Every row comes from one small tree of marks. The marks that hang from a mark follow it in brackets, in alphabetical order. Every link used is in the known rows. Which tree was each row made from?
Known rows:
F(P(L(A(B) E(T)))): [-0.342 -5.737  0.370  1.411 -1.380  0.378 -0.622 -0.492 -1.034  0.235
 -1.653 -2.943 -0.660 -1.499  1.494  0.970 -1.838  0.996 -0.400  1.207
 -3.101 -2.676 -0.008  1.889  0.334]
A(B(V) L(E(T) P(F))): [-1.025 -4.474  0.669  1.350 -0.866  2.024 -1.361 -0.655 -2.491  0.837
  3.292 -4.701 -1.285 -1.401  0.702 -3.572 -1.490  0.771 -1.303 -0.264
 -7.324 -3.252 -2.052  2.591  0.697]
E(L(A) T): [ 1.074 -1.877 -1.082  2.544 -2.304 -0.304 -0.091  0.682 -1.895  0.706
 -0.232 -3.948 -1.538 -0.849  1.999 -0.440  0.430  0.211 -0.658 -0.327
  0.060 -3.752 -1.492 -0.218  2.419]
T(E(L(A(B(V)) P(F)))): [-1.099 -1.033 -1.575  3.012 -0.416  1.233 -0.816 -0.128 -2.258  0.443
  1.548 -3.699 -1.945  0.298  1.302  1.527 -0.299  0.934 -2.037  0.040
 -3.282 -5.921  0.415  2.452 -1.575]
E(L(A(B(V)) P(F)) T): [ 0.550 -1.298  0.812  2.257 -2.109  0.376  0.500  0.175 -2.962  0.410
  2.916 -5.301 -1.629 -0.894  2.244 -1.016 -1.113  0.086 -0.649  0.852
 -2.407 -6.087 -1.168  1.246  2.280]
B(A(L(E P)) V): [-2.866 -5.944 -2.190  0.278 -1.779 -0.096 -0.819  0.454 -3.134 -0.333
  0.811 -4.870 -1.085 -0.169 -0.761  1.317  0.429 -0.036  0.348 -2.154
 -6.404 -4.419 -0.710 -0.069 -1.260]
F(P(L)): [ 0.249 -1.280  1.461 -0.136 -0.112  0.046  1.425 -1.435  0.678  0.101
 -2.108  1.425 -0.787 -0.943  0.513  1.348 -1.110  0.751  0.509 -0.605
 -1.889 -0.328  1.736  1.374  0.314]
E(L): [ 0.795 -0.126 -0.590  1.498 -0.884  0.893 -0.209 -0.787 -0.711  0.663
 -0.120 -0.799 -1.610 -0.499  0.835  1.149  1.574  0.410 -0.696 -1.390
 -0.889 -1.194 -0.173  0.468  0.996]
L(A E(T) P(F)): [-1.140 -2.560  1.019  0.392 -0.661 -0.050  2.204  1.771 -0.361 -0.495
 -0.950 -7.706 -0.295 -1.022  0.327 -3.131 -1.300 -0.351 -0.919  1.772
 -2.766 -6.639 -1.207  2.698  0.133]
P(L(A(B) E)): [-1.508 -3.743 -1.169  0.079 -1.543  0.644 -1.973  0.195 -1.761  0.629
 -0.704 -2.163 -1.384 -0.854  0.052  4.840 -0.749  0.626 -0.249  1.344
 -3.551 -1.285 -0.100  2.719 -1.149]
T(E(L(A))): [-0.548 -1.405 -3.162  3.097 -0.453  0.580 -1.571  0.395 -1.249  0.804
 -1.218 -2.178 -1.843  0.277  1.252  1.767  0.976  1.136 -2.352 -0.676
 -1.052 -3.800  0.126  1.344 -1.560]
H(R): [-2.391 -0.030 -0.050 -0.019 -0.420 -0.101  0.362 -0.273 -0.734  0.135
 -1.161 -1.279  0.464  0.315  0.485  0.014  0.402  1.656 -0.881 -1.036
  0.778  0.625  1.218 -0.388  2.173]
B(A(L(E(T) P(F))) V): [-2.124 -5.165 -0.616  1.208 -1.800  0.105  0.517 -0.103 -4.001 -0.137
  1.489 -5.760 -1.593 -0.016  0.081 -1.964 -0.226  0.011 -0.319 -2.047
 -6.754 -5.330 -0.984  0.000  0.277]
L(A(B(V)) P(F)): [-1.655 -0.728  1.098 -0.089 -0.238  0.261  1.366  0.947 -1.619 -0.767
  3.232 -3.279  0.048  0.333 -0.119  1.068 -1.983 -0.699  0.650  2.487
 -2.448 -4.448  0.379  2.228 -0.514]
A(L(P(F))): [ 0.093 -1.082  0.733 -0.365  0.551  1.720  2.051 -0.250  0.458  1.170
  1.887 -0.926 -0.662 -0.978 -0.789 -3.981 -0.385  0.047 -0.435  0.071
 -4.056 -2.176  0.348  3.226  0.292]
V(B(A(L(E(T) P(F))))): [-0.421 -6.104 -1.249  1.408 -2.121  3.717 -1.220 -0.121 -2.618  1.534
  3.024 -4.843 -0.404 -0.474  0.893 -2.971 -0.673 -0.600 -3.164 -0.338
 -3.619 -5.232 -0.128  1.601  0.422]
F(P(L(E))): [-0.747 -3.143  1.138  0.150 -0.277  0.460  0.763 -1.458  0.543 -0.188
 -3.440 -1.187 -0.942 -1.276  0.296  1.889 -0.719  0.953 -0.340 -1.077
 -3.814 -1.082  1.145  2.314 -0.426]
V(B(A)): [-0.411 -3.336 -1.772  0.855 -1.910  2.410 -2.086  0.050 -2.240  0.680
  2.733 -0.849  0.585  0.996  0.635  2.291 -0.149 -1.115 -1.760  0.081
  0.932 -2.416  1.031 -0.962 -0.500]
T(E(L)): [ 0.361 -0.245 -2.483  3.113 -0.079  1.075 -2.002 -0.938 -0.872  1.142
 -1.100 -0.895 -2.064 -0.083  1.552  0.386  1.323  1.529 -2.669 -1.842
 -0.985 -2.084  0.155  0.782 -1.345]
L(A(B(V)) E(T) P): [-1.810 -4.899 -0.548  0.627 -2.019 -0.747 -1.925  1.855 -2.186 -0.766
  0.872 -7.874  0.021 -1.515  1.264  0.045 -2.012  0.088 -0.085  1.537
 -3.096 -5.789 -2.638  0.824 -0.308]
H(R(L(A P))): [-1.910 -1.619  0.762  0.021 -2.162 -0.995  2.964  2.328 -1.302  0.813
 -3.587 -4.901  0.036 -0.550  0.726  0.453  0.327  0.164  1.771  0.146
 -0.096 -3.696  1.218  1.047  1.548]
R(H L(A(B) E P)): [-1.235 -5.331  2.626  1.931 -2.264  1.007 -0.400  2.437 -1.571  0.451
 -1.598 -5.955  0.215 -0.885  2.109  1.395  0.624 -2.260  4.637  2.751
 -4.162 -3.474 -0.820  2.970 -1.347]
H(R(L(A E(T)))): [-2.233 -3.713  0.253  1.722 -2.872 -0.688  1.317  2.041 -2.811  0.861
 -4.933 -6.682 -0.990 -0.356  1.621 -0.089  0.541  0.726  0.374 -0.762
 -1.223 -2.882 -0.483  0.368  2.303]
V(B): [ 0.242 -1.081 -0.480  0.084 -1.082  2.658 -1.617 -0.249 -0.551  0.827
  1.812 -0.172  0.457 -0.072  0.700  1.352 -1.105 -0.582 -1.725  0.217
  0.862 -0.983  0.382  0.985  0.255]

Which tree is each row?
[ 0.039 -4.807  0.137  1.353 -0.366  3.030 -1.336 -0.349 -1.028  1.932
  3.030 -4.032 -0.742 -1.920  0.801 -6.006 -0.993  0.738 -2.156  0.983
 -5.792 -2.708 -1.533  3.188  0.555]
A(B L(E(T) P(F)))
[-1.403 -6.912 -3.179  1.351 -2.111  3.798 -3.192 -0.068 -2.740  1.431
  2.204 -2.552 -0.403  0.028 -0.058  1.499  0.543 -0.516 -2.593 -1.069
 -3.303 -2.604  0.085  1.012 -1.008]
V(B(A(L(E))))
[-0.760 -1.107  1.097  0.565 -1.328  0.131  1.586 -0.260 -2.123  0.333
 -1.940 -3.878 -2.251 -0.366  0.634  0.800 -1.366  0.432 -0.701  0.493
 -4.293 -3.268 -0.248  3.078  0.955]
P(F L(A E(T)))
[-1.113 -5.687 -1.439  0.750 -1.505  4.169 -0.832 -0.156 -2.051  1.441
  2.997 -3.757 -0.327 -0.091 -0.329 -0.596 -0.063 -0.920 -2.658 -0.346
 -4.307 -4.709  0.838  2.606 -0.822]
V(B(A(L(E P(F)))))
[-1.199 -4.188 -1.104  1.155 -1.469 -0.610 -0.835  1.738 -1.318 -0.335
 -1.969 -5.964 -0.437 -0.567  0.559 -0.338 -0.604  0.094 -0.534  0.610
 -1.707 -3.493 -2.005  0.648  0.240]
L(A E(T))
[-0.511 -4.696  3.143  1.899 -2.992 -0.544  1.140  2.612 -1.528  0.000
 -3.717 -7.937 -0.188 -1.318  2.874 -1.102  0.285 -2.104  4.522  1.385
 -3.295 -4.970 -1.864  1.856  0.383]
R(H L(A E(T) P))
[-0.310 -7.235 -2.446  1.120 -2.802  3.076 -2.619  0.543 -2.366  1.533
  2.377 -4.992 -0.003 -1.196  1.277 -1.838 -0.579 -0.522 -2.541 -0.594
 -2.731 -5.032 -0.835  0.577  0.158]
V(B(A(L(E(T) P))))
[-0.720 -2.210 -0.990  1.275 -1.846  0.101 -0.612  0.672 -1.909  0.045
  2.150 -3.948 -1.045 -0.870  0.979  3.120 -0.139  0.121  0.317  0.414
 -2.115 -4.713 -0.551  1.400  0.146]
E(L(A(B(V)) P))
[-0.712 -3.482 -1.200  1.136 -0.767  1.478 -2.822 -1.022 -2.718  0.994
  3.823  0.778 -0.994 -0.119 -0.056  0.553 -0.567  0.693  0.102 -0.573
 -4.657  0.786 -0.848  0.772  0.091]
A(B(V) L)
[-0.965 -2.046 -2.737  2.733 -0.967  0.351 -2.350  0.487 -2.005  0.531
  0.917 -3.746 -1.531 -0.339  1.665  2.398 -0.179  1.244 -1.661 -0.218
 -2.444 -5.547 -0.300  1.428 -1.991]
T(E(L(A(B(V)) P)))
[-1.826 -3.397  0.917  1.023 -1.225  0.046  0.075  1.194 -2.491 -0.709
  1.562 -7.556 -0.398 -0.662  0.849 -1.184 -2.222 -0.050 -0.688  1.873
 -4.313 -6.146 -1.717  2.242  0.091]
L(A(B(V)) E(T) P(F))
[-0.529  1.255  1.262 -0.387 -0.515  0.327  2.697 -0.491 -1.408  0.269
 -0.440  0.279 -1.784  0.444 -0.354  3.003 -1.004 -0.136  0.473  0.964
 -2.577 -1.700  1.601  3.122  0.369]
P(F L(A))
[-0.150 -1.445 -0.831 -0.138 -1.511  0.228 -1.312 -0.041 -1.736  0.945
  0.833  0.420 -0.970 -0.478  0.381  4.138 -1.168  0.417  0.599  1.983
 -1.401 -0.520  0.614  1.508 -0.403]
P(L(A(B)))
[-0.762 -0.871  0.317  1.645 -1.054  1.156  0.920  0.044 -2.180  0.027
  2.858 -3.645 -1.514 -0.189  0.648  2.024 -0.225 -0.136 -0.121  0.800
 -3.331 -5.308  0.140  2.557  0.574]
E(L(A(B(V)) P(F)))
[-0.754 -3.147  3.352  2.145 -1.633  0.864  0.054  0.731 -1.456  0.114
 -3.785 -3.402 -0.774 -0.048  1.891  1.072  1.799 -1.730  4.361 -0.263
 -4.051 -0.219 -0.743  1.806 -0.200]
R(H L(E))
[-0.721 -5.604 -1.077  1.251 -1.177  1.277  0.356  0.241 -2.337  0.947
  1.249 -4.950 -0.998 -0.695  0.131 -4.504  0.524 -0.174 -1.392 -0.486
 -4.981 -4.860 -0.510  0.682  0.082]
B(A(L(E(T) P(F))))
[-1.936 -4.907  0.453  1.306 -3.106 -0.057  0.236  2.277 -2.516  1.360
 -2.852 -7.894 -0.217 -1.398  2.071 -1.166 -0.219  0.739  0.350  0.854
 -1.388 -4.183 -0.551  1.104  1.654]
H(R(L(A(B) E(T) P)))
[-2.004 -5.468 -1.550  1.366 -0.884  2.193 -3.504 -0.682 -2.688  0.764
  2.288 -1.996 -1.412 -0.457 -0.383  1.324 -0.119  0.953 -0.436 -1.103
 -7.012  0.005 -1.621  1.855 -0.684]
A(B(V) L(E))
[-1.915 -5.399 -1.132  0.235 -0.905  1.757 -2.639 -0.015 -1.725  0.719
  2.515 -3.686 -0.779 -1.648 -0.357 -0.159 -0.714  0.794 -0.419 -0.625
 -7.014 -2.302 -1.805  2.639 -1.032]
A(B(V) L(E P))
[-1.617 -0.843  0.724 -0.199 -0.525  0.705  1.951 -0.366 -1.602  0.069
 -2.123 -2.596 -2.176  0.079 -0.770  3.361 -0.573  0.254 -0.359  0.509
 -4.782 -2.515  0.851  4.115 -0.569]
P(F L(A E))
[-0.889 -5.804 -0.621  1.019 -1.611  1.234 -3.156  0.059 -2.359  0.908
  2.629 -5.061 -0.811 -2.126  1.028 -2.583 -1.387  0.931 -0.685 -0.571
 -6.280 -2.881 -2.765  1.484  0.372]
A(B(V) L(E(T) P))
[-0.109 -1.002  4.788  1.253 -1.386  0.373  3.947  1.761 -1.025  0.004
 -1.537 -3.737 -0.232  0.402  1.605 -0.522  0.427 -2.797  5.389  2.338
 -2.901 -3.900  0.840  2.972  0.119]
R(H L(A P(F)))
[-1.155  0.367  1.258  0.214 -0.940  0.435  0.747 -0.934 -3.260  0.064
  1.980  0.277 -2.000  0.863  0.010  4.571 -1.820  0.077  0.697  1.173
 -4.005 -1.420  1.231  2.627  0.392]
P(F L(A(B(V))))
[-2.023 -4.162  0.265  0.688 -0.055  2.484 -0.832 -0.561 -1.866  0.631
  3.102 -3.535 -1.354 -0.846 -0.489 -1.354 -0.891  0.522 -0.773 -0.268
 -8.023 -2.700 -0.974  3.821 -0.714]
A(B(V) L(E P(F)))
[-1.547 -6.521 -2.567  0.373 -1.098  0.969 -0.846  0.706 -1.585  0.749
  0.572 -3.922 -0.488 -0.761 -0.729 -1.289  1.158 -0.158 -0.604 -0.778
 -4.676 -3.830 -0.189  0.557 -1.473]
B(A(L(E P)))
[-3.191 -3.350 -0.028  0.999 -2.257 -0.079  1.701  1.889 -2.266  0.582
 -4.971 -5.569 -0.913  0.159  0.364  2.200  1.097  0.564  0.924 -0.814
 -1.944 -2.354  0.566  1.407  1.018]
H(R(L(A E)))
[-0.171  0.075  0.905  0.314 -0.630  1.332  0.841 -0.835 -2.107  1.003
  1.787  0.741 -1.529  0.352  0.030  2.823 -1.384  0.026 -0.083  2.380
 -2.620 -1.033  1.627  3.131  0.144]
P(F L(A(B)))
[-1.384 -2.740  1.518  0.749 -2.536 -0.479  1.521  1.470 -1.491  1.184
 -4.710 -7.114 -0.563 -1.711  1.867 -2.583  0.277  1.021  0.205 -1.433
 -1.535 -3.364 -0.444  0.591  2.435]
H(R(L(E(T) P)))
